Each row was made from one small tree. The marks that hang from a mark follow it in brackets, in the order of their numbers. Every link used is in the known rows. Write each row's tree.
In the rows, 128 means zero.
Known rows
J_636{J_829{J_462{J_193{J_792} J_611}} J_849}: [107 114 119 144 124  95  96 125 135 134 137 134 128 187 215 120 122 103
 136 125]
J_462{J_193 J_611}: [132 130 131  96 111 108 142 115 122 111 146 130 127 108 107 125 110 114
 135 122]
J_193{J_792{J_611}}: [156 123 111 134 120 152 131 142 104 114 112 117 132  85 125 176 124 127
 132 127]
J_636{J_829{J_462{J_193}} J_849}: [101  99 118 151 126  82  98 151 117 126 132 114 124 158 203 148 142  94
 134 135]
J_193{J_462{J_611 J_829 J_849} J_636 J_792}: [155 188 170 126 143 127 162  96 170 114 136 149 140 217 128 169  76 146
 102 123]
J_829{J_462 J_636{J_849}}: [130 129 121 167 131 139  93 151  75 111  94 113 125  90 162 183 184 114
 140 134]
J_193{J_792{J_611{J_661}}}: [144 120 102 131 126 167 133 146 106 138 118 117 133  75  97 124 147 136
 132 127]
J_193{J_462 J_792}: [152 169 141 132 119 140 141 135  93 106  99 115 136 142 142 191 152 108
 106 124]
J_462{J_193{J_636 J_792}}: [144 177 138 122 139 106 148 119 129 112 114  92 135 130 125 211 106 116
 110 113]
J_792{J_611{J_661}}: [133  91  97 128 118 162 136 160  98 132 136 121 126  45  67 117 151 136
 143 136]
J_636{J_829{J_462}}: [118 116  92 156 110 112 108 157 107 119  99 118 145  93 171 148 166 112
 131 141]
J_636{J_829{J_462{J_193 J_611}} J_849}: [ 99  96 115 143 118  89 100 134 129 128 148 136 124 168 195 118 126 101
 143 132]
J_636{J_829{J_462{J_611{J_661}}} J_849}: [ 87  92  85 162 119 130 101 144 114 144 143 146 130 136 164  91 160 117
 157 142]
J_792{J_611 J_849}: [120  70 115 126 107 133 137 156 106 117 143 123 108  78  95 159 126 120
 145 137]
J_661{J_849}: [141 134 123 133 121 147 136 127  68  85 100 125 116  72 120 200 149 107
 129 139]
J_193{J_462 J_636 J_792{J_611}}: [163 158 141 146 130 146 147 140 119 107 115 113 133 149 113 237 118 127
 102 115]
J_462{J_193 J_611{J_661} J_849}: [123 125 154  88 142 122 141 112 143 146 176 132 133 107  78  30 135 129
 126 126]
J_636{J_829 J_849}: [ 90  85 103 159 132 121 114 156 106 113 150 124 117 144 160 163 139 103
 163 148]
J_829{J_462{J_193{J_792} J_611{J_661{J_849}}} J_636}: [147 157 146 119 134 158  96 105 103 140  85 124 127 107 140  79 184 125
 103 109]

Write each row's tree
[107  67 105 122 113 150 138 161 107 143 148 123 108  64  66 103 151 130
 146 137] -> J_792{J_611{J_661} J_849}
[137 136 136 135 140 163 101 130 112 142 116 134 144  67 104  51 200 143
 126 130] -> J_829{J_462{J_611{J_661} J_849} J_636}
[137 129 138 110 126 122 151 106 153 115 155 161 134 129 114  98  81 147
 143 144] -> J_462{J_611 J_829 J_849}
[ 83 108 119 127 143 115 132 124 154 143 184 131 117 172 104 103 112 122
 149 125] -> J_462{J_193{J_636{J_829 J_849}} J_611{J_661}}
[120 153 142  97 121  91 161  88 182 129 140 140 117 197 129 152  41 139
 124 116] -> J_462{J_193{J_636 J_792{J_849}} J_611 J_829}
[123 159 101 161 135 152 118 114 129 132  96 133 140 136 150 148 148 131
 116 125] -> J_193{J_636{J_829{J_462{J_611{J_661{J_849}}}}} J_792}
[146 147 188  92 155 120 124  91 177 133 141 138 127 182 136  61  89 146
 118 119] -> J_462{J_193{J_792} J_611 J_829{J_636} J_849}
[135 155 134 112 126  83 162 121 152 108 124 113 127 144 114 198  64 134
 121 127] -> J_462{J_193{J_636} J_829}
[124 121 173  86 153 131 130 106 170 151 163 141 123 144  81   4 119 153
 128 128] -> J_462{J_193 J_611{J_661} J_829{J_636} J_849}
[119 127  94 112 107 146 157 117 133 134 137 158 131 104  85  77 107 153
 153 141] -> J_462{J_611{J_661} J_829}
[128 126 118 159 123 146  94 133  88 113 111 137 125 105 155 151 168 121
 149 131] -> J_829{J_462{J_611} J_636{J_849}}
[165 158 142 140 126 134 157 131 146 110 110 128 130 186 127 228  76 144
 102 120] -> J_193{J_462{J_829} J_636 J_792{J_611}}
[137 141  99 136 105 153 124 119  81 123  98 147 135  62 124 117 170 126
 126 132] -> J_829{J_462{J_611{J_661{J_849}}}}
[107 104  96 159 131 137 116 152 149 160 117 114 130 131 135 135 144 137
 121 125] -> J_193{J_636{J_829{J_462}} J_792{J_611{J_661} J_849}}
[ 95 109 113 119 115 108 108 127 147 164 124 130 131 152 162  46 153 116
 122 123] -> J_636{J_829{J_462{J_193{J_792{J_849}} J_611{J_661}}}}
[132 137 131 117 123 138 104 128 109 143 105 120 135  81 111  65 187 130
 120 116] -> J_829{J_462{J_193 J_611{J_661}} J_636}
[147 129 123 166 148 127 110 143 155 130 117 113 149 133 163 172 123 136
 110 126] -> J_193{J_636{J_829{J_462{J_849}}} J_792{J_611}}
[122 123 137 105 134 106 157 122 175 152 138 117 112 167 103 136  64 148
 115 117] -> J_462{J_193{J_636 J_792{J_611{J_661} J_849}} J_829}
[123 124 127 115 137 154 142 121 125 136 165 145 138  78  71  51 151 138
 142 138] -> J_462{J_611{J_661} J_849}
[134 174 142 145 130 128 156 102 146 109 138 153 121 241 152 218  63 133
 125 124] -> J_193{J_462{J_611 J_829} J_636{J_849} J_792}
[140 128 159 126 151 134 128 132 135 116 124 127 128 114 113 118 129 145
 133 144] -> J_462{J_829{J_636} J_849}
[138 126 184  90 147 112 128 103 169 125 157 142 123 157 111  59  96 144
 127 127] -> J_462{J_193 J_611 J_829{J_636} J_849}
[134 149 131 117 109  90 122 127 112 131  88 104 132 116 178 157 142 104
 103 117] -> J_829{J_462{J_193{J_792{J_849}}}}
[123  98 155  98 136 133 125 132 155 159 124 115 104 153 108  68 112 145
 120 118] -> J_462{J_193{J_792{J_611{J_661} J_849}} J_829{J_636}}
